Each row comes from the steps of one walk. Every step used is in the known rows, and no mark comes twice. Write the walk behind each row, first mark first.
In the rows, zero is written as 128.
Known rows
h/v: [122 115 109 111 133 114 135 131 172 128 109 176 115 170 112 130 119 103
 124 130  83  98 141 129 168 114 146 141 103 185 128 104 157 130 111  89
 109 154 142 145 141  95 144 119 101 136 100 118 117 103]
v/w/u/t: [108  93 107 141  81  97 137 147 163  71 136 164 106 138 163 137 153  88
 117 115 109  70 130 141 102 162 141 148  65 192 118  82 148 146 124  83
 105 173 163 161 134 106 123 109 129 167 123  95 172  82]
q/v/s: [116 103 102 134 134  97 145 124 151 152  96 170 118 135 124 131 123 110
 128 134  98  90 145 100 116 105 158 108  67 179 119  92 150 136 137  99
  93 184 157 119 152 125 115 119 128 139  63 139 118 115]
b/v/u: [110 125  50  95 144 123 148 133 162 110 110 153 104 171 108 117 152 104
 150 137  85 105 137 138 142 118 168 119  97 174 118  95 153 180 125  90
 134 148 136 136 135  97 142 111 109 125 120 135 146  93]
l/c/b/v/s: [130 119  50 117 173 111 112  98 144 147 139 143 120 162 170 111  98  81
 138 134  67 126 140  57 118 111 155 131  73 219 130 112 153 119 131  95
 125 157 158 118 129 123 146  97 135 150  76  98 111 153]
l/c: [118 121  92 103 131 116 133 123 172 101 120 141  93 168 144 116 104 114
 130 127 124 113 162 113 152 136 143 149  84 192 118 105 180 119 127  99
 118 147 171 146 130 108 141 121 109 165  84  91 121 112]
h/v/w: [101 118  81 112 119 106 120 121 173 115 118 176 125 163 133 120 117  80
 138 134  90  97 145 139 152 134 166 140  90 188 120  87 147 140  87  80
 111 140 144 139 128  97 137 121 126 149 102 105 141 110]
w/u: [134 119 116 137 112 115 136 148 168  92 137 145  93 156 127 128 153 102
 127 101  96  97 131 138 118 157 134 146  62 185 108 112 155 138 133  93
 112 187 162 160 135 100 129 117 100 154 122 117 124  92]
m/u/w: [ 97 133 110  78 126 100 142 152 176 101 112 118  77 137 121 105 164 132
 127 162 122  73 151 165 151 172 168 126  42 185 123  95 141 166 129 126
 136 145 137 160 119 106 144 131  74 130 122 101 123  94]
s/v: [131 109  99  91 107 104 127 121 164 126 114 167  85 169 125 118 135 110
 132  97 109  95 147 151 134 124 156 128  78 196 120 100 177 140 137 111
  94 157 149 170 129 102 136 133 114 123  99  93 118  89]
h/v/f: [130 123  88 100 113 113 135 124 163 145 106 184  77 151 126 135 124  95
 146 139  71 103 139 154 153 135 153 155  93 178 124 112 140 112 116  88
 131 151 137 141 108  87 131 128  97 142  93 106 114 129]
s/c/b: [148 102  69 121 135 113 123 141 164  96 144 137  97 180 166 112  96  87
 128 104  92 107 150  95 133 151 149 138  89 222 146 108 150 115 140  99
 132 154 178 152 125 117 150 122 127 144  76 119 101  99]
w/u/v/h: [140 121 106  88 105 100 121 116 190 113 187 128  74 147 148 153 146  81
 156 110  84  95 138 167 112 142 150 130  60 179 109 127 150 159 133  75
 117 205 149 166 133  73 118 119 118 136 115  78 113 111]
h/v/w/u/t: [107  96 112 145  97 102 135 127 160  84 134 173 131 143 149 144 154  75
 116 130  81  75 123 142 114 143 131 148  98 202 128  88 149 151 116  67
  92 163 153 157 126  92 138 109 118 167 123  80 168  91]
s/c/b/v/w: [124 115  26 119 135 113  95 109 162 113 153 138 125 166 172  93 111  50
 141 110  76 110 146  99 129 153 173 124  96 233 130  91 150 136 121  82
 137 124 180 128 107 113 147 129 153 159 107 100 136 109]
c/h/v/f: [130 124 113  69 131 111 144 114 159 169 114 175  75 150 136 132 158  83
 145 160  53 109 148 130 153 120 157 143 101 184 109 113 147 131 124  81
 145 139 157 134 112  80 148 124  97 157  90  72 129 139]
w/u/v: [150 129 108 119 107 115 130 119 178 131 155 138  75 149 137 124 135  94
 145 104  85 102 132 143 136 142 154 120  61 178 108 128 171 160 122  87
 123 191 151 151 138  85 137 118  98 152 121 104 112  83]
l/c/h/v: [116 122 120  71 159 114 139  98 166 150 125 147 112 170 142 124 143  88
 132 160  80 125 163  91 165 107 144 141 126 211 116 112 188 149 128  74
 120 131 177 136 129  83 175 119  94 182  81  36 136 131]
q/v/w/u/t: [108  84 115 156  93  92 152 123 155  99 122 172 116 122 151 138 161  86
 113 130  94  62 132 126  96 149 145 127  92 194 117  74 163 148 136  71
  80 170 189 138 135 111 123 127 129 181 123 112 172  74]
l/c/b/v: [135 122  53 106 166 124 113 102 159 127 147 149 104 181 164 100 107  90
 124 133  70 121 149  75 154 131 155 137  99 215 127 105 172 113 121  89
 132 137 178 128 129 113 157 123 120 163 109 107 113 125]
h/v/u/t: [103  95  92 106 128 105 169 146 159  92  94 173 115 165 124 151 138 107
 125 155  84  76 140 134 146  99 140 143 131 182 151  90 147 169 128  82
 110 154 126 157 140 100 154  91 101 127  89 108 158  80]
b/v: [121 122  76 106 124 121 126 132 167 138 115 172 106 163 110 109 140 106
 129 126  87  98 139 125 161 115 158 126  83 181 107 101 158 144 118 100
 129 148 154 137 145  99 133 130 116 137 123 135 132  98]
l/c/b/v/w/u: [125 129  46 136 150 120 100  89 155  99 177 130 118 159 180 106 133  55
 139 118  59 123 132  97 104 173 154 142  80 227 113  95 170 135 116  66
 119 139 186 126 110 105 156 115 135 191 136  73 138 130]
q/v/u: [113 109  78 118 146 108 171 127 159 108  96 158 102 160 115 134 151 114
 140 147  97  89 153 133 128 116 166 110 106 174 130  80 159 166 133  88
 106 158 164 127 140 109 135 122 112 138  91 147 140  79]
m/u/v/s/c: [119 138  58 116 129  95 128  94 166 154 147  92 109 151 167 112 139 105
 173 131 106 121 140 122 112 135 151  89  44 215 131 132 157 177 164  94
 116 192 129 134 110 102 113  98 107 134  61  77 111 103]
c/h/v/u/w: [103 133 120  42 163 108 161 141 161 116 105 138  91 143 106 126 171  83
 142 178  79  86 161 133 168 115 184 121 109 184 124  93 151 208 114  89
 156 119 135 149 115  83 204 115  76 136 102  58 143 112]
b/v/w/u/t: [105 104  83 139  93 108 128 124 157 100 140 164 119 136 147 123 164  76
 119 126  81  78 121 128 109 146 145 136  81 199 104  85 156 162 126  78
 107 162 158 149 131  96 126 118 128 168 150  94 181  84]
u/t: [115  88 113 111  97 103 148 161 170  98 105 180  90 157 137 133 130 120
 101 131 114  68 143 122 150 117 140 147  91 178 130  92 150 119 135 105
 114 166 157 165 156 115 127 113 116 140  94 123 143  76]
s/v/f: [142 116  80  84  91 108 132 113 157 142 110 172  52 152 141 122 139 105
 150 101  96 100 147 171 122 145 163 144  70 190 115 108 162 121 140 107
 118 150 151 159  99  98 122 139 113 129  95  79 112 116]
q/v/u/t: [107  77  90 116 126  99 184 140 153  98  83 170 101 150 132 146 153 117
 121 157 103  59 150 122 126 105 151 119 120 175 139  74 161 162 148  83
  96 163 161 139 150 115 136 110 111 137  86 136 166  65]

Which walk is each row?
[114 128  61  96 103 106 110 110 187 131 143 151  88 150 157 112 111  83
 157 123 105  97 153 132 149 132 188 115  56 173 111  96 158 150  91  90
 131 154 150 137 133  99 127 117 133 147  98 110 135  98] | u/v/w
[103 121  94  81 143 104 164 143 159  99  85 140  87 126 100 122 141 108
 141 159 113  68 166 146 147 131 192 112  87 170 127  77 155 189 125  97
 133 134 153 137 121 109 166 137  91 130 103 131 138  87] | q/v/u/w
[126  89 134 137  93 107 150 158 162  84 125 162  91 147 139 144 156 111
 104 113 102  71 125 130 114 139 120 150  80 187 122 106 155 135 145  95
 106 188 160 172 145  98 128 108 103 156 121 104 145  73] | w/u/t
[139 121  93  77 135 103 127  96 162 187 150 115 102 145 167 119 132  70
 166 127  94 123 158  83 123 102 164  94  73 208 113 130 165 184 154  90
 142 176 156 130 118  93 144 102 125 148  43  45 119 121] | u/v/s/c/h
[142 102  51  80 140 103 106 118 170 110 177 127 108 174 157 127 121  62
 141 117  65 103 148 114 124 136 152 128 106 232 136 107 138 132 158  82
 136 155 168 153 122 101 132 135 149 129 105  91 114 130] | s/c/b/v/h
[101 127  50 108 115 116 113 118 173 125 119 166 116 153 131 102 138  81
 140 129  91  98 143 129 144 136 178 126  75 188 100  79 154 150 100  90
 126 133 156 131 135 104 128 128 138 147 129 118 153 107] | b/v/w
[169 120  71 142 140 106 112 101 152 136 185 111 105 147 186 122  99  61
 160  85  64 119 128  91  83 142 148 109  50 228 139 140 149 157 149  81
 128 206 152 139 107 103 146  96 127 147  67  78  88 117] | w/u/v/s/c/b
[ 99 130  91  66 132 108 154 170 170  71  97 131  76 143 107 121 134 107
 147 144 126  78 158 152 154 144 188 131  68 171 130  86 141 183 112 114
 154 136 133 159 117 104 165 120  89 117 104 104 133  95] | v/u/w
[ 99  97 107 120 107  95 157 149 168  97 112 150  96 162 147 126 173 145
 106 160 109  68 134 141 136 144 127 133  73 187 137  90 145 140 153 113
 101 174 143 160 150 112 115 105  94 140 109 112 147  71] | m/u/t
[110 127 100 137 116 110 124 115 168  98 140 159 128 152 136 133 147  68
 141 118  74 103 124 148 117 154 147 143  83 200 112  96 152 151  99  72
 103 160 149 145 118  87 138 114 114 168 127  87 146 108] | h/v/w/u
[125 127  38  74 160 116 130 137 155  87 134 109 100 153 132 101 125  68
 149 137  80  92 155 113 142 145 185 112 101 221 143  99 146 190 137  91
 172 116 151 143  91 105 193 128 106 126 105  90 128 103] | s/c/b/v/u/w
[115 116 122  92 152 100 139 117 153 173 115 167 129 154 131 137 153  83
 136 152  62 110 139  90 130  85 158 123  88 194 117 108 144 159 129  87
 119 173 141 132 141  99 153  93 112 139  65  70 130 138] | c/h/v/s
[113 126  86  53 124 103 149 143 161  86 103 136  72 144 112 117 145 103
 151 118 123  81 158 176 136 136 188 123  73 188 130  89 168 199 134 116
 126 132 130 174 100 101 176 133  90 109 107  71 131  89] | s/v/u/w
[117 112  73  71 118 104 122 131 181 125 147 156 100 163 126 139 148  92
 138 134  83  89 143 148 140 120 159 131  90 188 106  98 143 142 130  92
 127 166 150 153 146  88 111 131 133 121 121 109 133 125] | b/v/h
[114 117 103 120 140 101 131 130 156 148 107 173 131 155 129 134 112  96
 134 134  84 103 130 113 137  98 152 131  80 187 129 108 140 142 118  93
 104 180 121 139 140 109 134 100 116 122  66 113 111 130] | h/v/s
[136 115  75 109 158 114 122 124 166  98 144 143  92 181 173 117  93 100
 124 124  92 113 155  82 144 147 150 152  83 206 135 103 167 100 121  98
 129 145 182 139 134 120 152 113 119 160  79 106 107 122] | l/c/b
[136 113  23 110 162 121 133 122 151  96 144 124 115 186 148 109 128  72
 151 121  65 116 141  97 125 133 161 115 114 226 144 105 149 171 147  81
 145 138 157 134 109 106 166 112 123 131  99 116 127  99] | s/c/b/v/u
[144 114  54 114 147 121 112 121 157 127 147 141 112 175 152  96 111  77
 128 110  66 107 140  90 142 134 151 122 106 228 133 112 158 131 144  90
 140 141 172 136 118 110 157 129 125 145 102 112 109 103] | s/c/b/v
[132 122  82 104 123 103 125 118 167 165 130 150  92 145 146 127 105 102
 156 124 100 106 140 114 138 103 171 105  44 174 118 123 152 156 115 106
 121 197 129 135 144 107 125  96 124 122  66 114 102 117] | u/v/s
[126 103  95  61 101  89 122 124 179 112 149 154  81 168 136 146 143 101
 142 101 104  88 150 178 113 131 155 139  85 202 121  93 159 139 149 104
  92 170 148 186 128  95 113 137 133 107 100  66 121 115] | s/v/h
[133 110  61 127 162 106 115 126 143 152 133 165 117 160 150 115 116  85
 130 126  54 101 122  72 116 111 167 117  63 197 129 100 130 127 123 102
 129 172 139 126 146 126 139 100 139 120  90 138 104 135] | c/b/v/s
[154 115  34 103 130 121 111 110 148 142 146 146  75 157 164 104 116  66
 153 116  53 113 137 110 129 154 159 135  89 221 130 118 142 112 145  83
 158 135 170 126  87 101 140 138 125 151  96 100 109 130] | s/c/b/v/f
[110 134  68 136 109 116 115 113 164 110 147 148 118 143 134 113 162  72
 143 111  82 103 122 138 110 157 158 126  67 195  94  94 154 163 110  81
 116 161 158 138 121  93 130 125 126 163 153 108 158 102] | b/v/w/u
[133 115  85  60 109  97 121 119 196 134 165 143  76 156 145 146 121  91
 154 128  97  88 155 154 144 125 168 125  72 171 118 110 144 147 119  91
 129 180 148 162 148  87 112 123 131 118  89  96 113 114] | u/v/h
[128 116  58 142 136 115 106 108 155 100 166 152 111 157 161 107 153  55
 135 114  47 103 120 113 103 170 164 133  64 209 113  88 141 139 108  79
 128 158 167 131 124 105 145 118 137 166 146 114 139 115] | c/b/v/w/u
[112 117  88  70 157 115 156 113 160 114 127 124 119 183 134 127 160  75
 158 147  76 121 154 110 143 109 150 117 143 218 133 111 162 199 153  67
 135 140 148 141 108  79 179 105 100 152  76  45 152 103] | s/c/h/v/u
[149 132 114 106 132 112 127  92 156 164 173 100 100 137 168 124 161  60
 171 112  84 131 142  93  91 120 149  96  60 220 104 145 165 193 165  74
 134 204 157 138 112  85 145  97 114 165  67  27 122 115] | w/u/v/s/c/h
[121 120  84  86 148 109 125 107 147 172 134 126 127 149 141 107 160  73
 149 132  82 122 149  75 118  95 158 102  89 225 103 118 158 176 165  87
 134 158 160 126 121  98 146 112 128 151  70  58 138 131] | b/v/s/c/h
[119 114  89 124  92 100 115 108 163 100 148 147 101 151 149 118 160  77
 144  80 103  99 136 166  90 167 155 132  59 212 106  93 170 159 130  93
  86 165 160 163 106  96 130 127 127 154 129  61 146  92] | s/v/w/u
[132 127  62  95 112 119 128 120 158 152 115 173  73 146 124 111 142  97
 148 133  76 102 137 143 146 137 166 138  75 175 101 108 145 122 125  94
 147 144 155 128 110  92 120 136 109 140 113 119 124 125] | b/v/f
[123 113 119  81 143 116 136 111 166 147 127 142 119 172 133 120 147  70
 135 135  81 116 159 105 158 111 146 126 129 223 123 115 172 163 147  76
 128 136 170 146 119  81 164 127 104 163  80  46 133 109] | s/c/h/v
[109 122  76 101 145 114 154 137 164  98 105 161 116 180 108 137 136  98
 148 146  81 102 140 142 149 111 156 137 113 179 138  97 150 170 114  84
 118 154 125 145 127  95 155 101  98 125  94 117 132  96] | h/v/u
[123 112 103  87 136 101 134 128 154 143 132 125 116 152 157 119 147  83
 150 119 107 120 152  86 115 113 152 111  74 215 115 115 151 161 166  98
 133 171 163 140 124 108 137 102 126 153  51  57 133 126] | v/s/c/h
[104 130 105  40 157 111 157 126 163 110 116 106 104 147 117 123 153  66
 159 160  90  98 167 129 159 122 172 111 128 216 132 105 160 219 143  79
 160 116 147 149  89  80 207 122  80 148  86  27 146 110] | s/c/h/v/u/w
[142 103  75 129 158 102 118 116 146 135 138 149 135 169 161 126  83  66
 141 115  63 112 133  81 115 114 144 128  94 233 157 117 135 128 140  82
 117 168 142 134 115 115 153 100 131 130  47  90  93 134] | h/v/s/c/b
[122 123  57 116 131 111 119 116 151 148 122 134 132 151 133 107 119  84
 149 115 100 118 135  99 120 106 149 108  80 220 114 121 155 160 152  89
 123 166 148 133 114 107 127 118 131 135  74  96 128 121] | b/v/s/c
